What can hang from each mark
k484: k75
k506: k646 k854
k854: k506 k809
k712: k484 k809
k646: k402 k506
k809: k712 k854
k201: k75
k75: k201

Every row comes from one small tree of marks. Brackets hold a mark, then the marks that hang from it, in the order of their numbers. Every link used is in the known rows. Which tree was each row made from?
Known rows
(k506 (k646 k402) (k854 (k809 k712))): [  1  10 -45   0 -33  14   2 -12  -4 -37  23  -2 -24  48 -11  49  -7 -55]
(k646 k402 (k506 (k854 (k809 (k712 (k484 k75)))))): [ -5   8 -80  -7   4 -35 -98  30  -1 -23 -49 105 -36  47 -42  15 -26 -47]
(k506 k854): [ 47 -11 -12  23 -55  34  39  63 -20 -41   7 -17  -9  26  12  10  28 -44]
(k646 k506): [ 13 -12  12  35 -17  21  15 116 -30 -18  23  27  -8  79   8   5  46 -15]
(k809 (k712 k484) k854): [ -7  10 -58   2 -12  20  35  24  32 -12 -57  52  -1  25  15 -15  58 -67]
(k506 k646): [ 39  -4   4  24 -43  40  65  44 -12 -39  22 -56   1  43   8  24  40 -11]
(k646 k402 (k506 (k854 (k809 k712)))): [-28   0 -35  10  -7  -3 -49  58 -23 -15  24  77 -32  84 -10  30  -1 -57]
(k484 (k75 k201)): [ 37 -45  -9  28 -51  -7 -51  64  10 -63  -6 -25  22  52  -8  -8  31   6]
(k201 k75): [ 35  -7 -23  48 -51  -8 -16  47  12 -44   3  -1  27  69 -24  18  71 -10]
(k646 k402 (k506 (k854 k809))): [  7 -12 -32  21 -25   7 -27  87 -26 -26  17  64 -29  88 -15  24  -8 -35]
(k809 (k712 (k484 k75))): [ 27   4 -43  -8  -7  -3 -53  18  29 -25 -55  32   3  11 -27 -15  16 -18]
(k506 k646 k854): [ 48   6 -17  25 -60  37  84  34 -35 -52  18 -70 -20  15  19  39  35 -49]
(k854 (k506 k646) (k809 (k712 (k484 (k75 k201))))): [ 33  -9 -73  16   5 -82 -59 -28  14 -47 -46  26  31  49 -34  -9  -7  -1]
(k506 (k646 k402) (k854 (k809 (k712 k484)))): [ 20  11 -73 -15 -31   0  13 -15  -5 -30 -36  40 -26  19  -3  35 -25 -74]
(k712 (k484 k75) (k809 (k854 (k506 (k646 k402))))): [  -1   20  -88   20   25  -22   14    3   17  -17 -100   50   -1   53
  -25  -24   69  -35]
(k809 k854): [  8  -2 -22  24 -31  46  46  52  29 -31  -6  -4   5  58   2  -6  67 -25]
(k712 (k484 (k75 k201)) k809): [ 39 -33 -55  21 -40 -20 -35  66   6 -48 -90  49  16  39  -3 -41  21 -43]
(k809 (k712 (k484 k75)) (k854 k506)): [  1  19 -76  15  34 -34 -33  -8  40 -10 -75  53  13  33 -28 -36  62 -18]

Which tree is each row?
[ -8   4 -31  12  25 -23 -25 -10   5 -12  26  29  15  95 -30  16  12  -1]	(k854 (k506 (k646 k402)) (k809 k712))
[ 17   4 -57  -2  26 -36 -15  -8   3  -4 -34  72  12  68 -22   0  -1 -21]	(k854 (k506 (k646 k402)) (k809 (k712 k484)))
[ -6 -20 -74  10 -28 -26 -38  11  41 -48 -77  35   8  22   5 -19  52 -54]	(k809 (k712 (k484 (k75 k201))) k854)
[ 33  -1 -40  11 -51  25  23  15  -6 -50  16 -17 -18  50 -16  45 -13 -32]	(k506 (k646 k402) (k854 k809))
[ 46   6 -22  32   2 -12  23  11   1 -34  25 -13  28  84 -36   6   9  27]	(k854 (k506 k646) k809)
[ -7   8 -40  47  14   7  47  53  11  -7 -28  45  19  91  -4 -41  92 -38]	(k712 (k809 (k854 k506)))
[  9   4 -26  19  23 -24 -43  15  21 -10  24  44  30  93 -44 -16  15  10]	(k854 k506 (k809 k712))
[ 38 -20 -83   2 -47 -46 -79  -6  20 -64 -58  41   2  12 -25  -2 -32 -51]	(k506 (k854 (k809 (k712 (k484 (k75 k201))))))
[ -5  -2 -31  32   8   8  57  28  -3 -18  -4  -5   5  76   5   4  84 -16]	(k809 (k854 (k506 (k646 k402))))
[-23  25 -35  34  18  -5  62  -9   6 -17  12 -21   8  61   8   8  93 -35]	(k809 k712 (k854 (k506 k646)))
[ -2 -20 -76  25   9 -66 -46   6  28 -30 -78  54  24  35  -1 -41  67 -35]	(k809 (k712 (k484 (k75 k201))) (k854 k506))
[ -3  17 -72  -3  -4   8 -26  -5  56 -26 -71  33  -5  16 -23 -17  48 -37]	(k809 (k712 (k484 k75)) k854)
[-19  11 -66   9  27 -21  46  -2   1   2 -55  51  -3  45  21  -5  76 -59]	(k809 (k712 k484) (k854 (k506 (k646 k402))))
[ 15  10 -30  43   0   7  84  19   0 -27   3 -34  12  61   6   4  86 -12]	(k809 (k854 (k506 k646)))
[ 42   5 -52  11 -17  13 -22  50  19 -29 -85  52   3  34 -32 -35  19 -23]	(k712 (k484 k75) k809)
[ 40  20 -83 -10 -23 -16 -68 -20  34 -43 -53  41 -10   6 -51   1 -33 -33]	(k506 (k854 (k809 (k712 (k484 k75)))))
[ 37  29 -74   4  29 -53 -49 -44  27 -28 -42  25  21  42 -62  -3 -11  18]	(k854 (k506 k646) (k809 (k712 (k484 k75))))
[ 23 -32 -46   1 -30 -31 -63  34  16 -45 -59  33  12  19   3 -21  20 -35]	(k809 (k712 (k484 (k75 k201))))
[ 32  -7 -23  22   8 -12  -3  22   0 -22  18  16  19  97 -34   9   8  20]	(k854 (k506 (k646 k402)) k809)
[ 37  -1 -86   4 -53 -48 -32 -36   6 -76 -49  -6  -7   0 -14  26 -29 -55]	(k506 k646 (k854 (k809 (k712 (k484 (k75 k201))))))
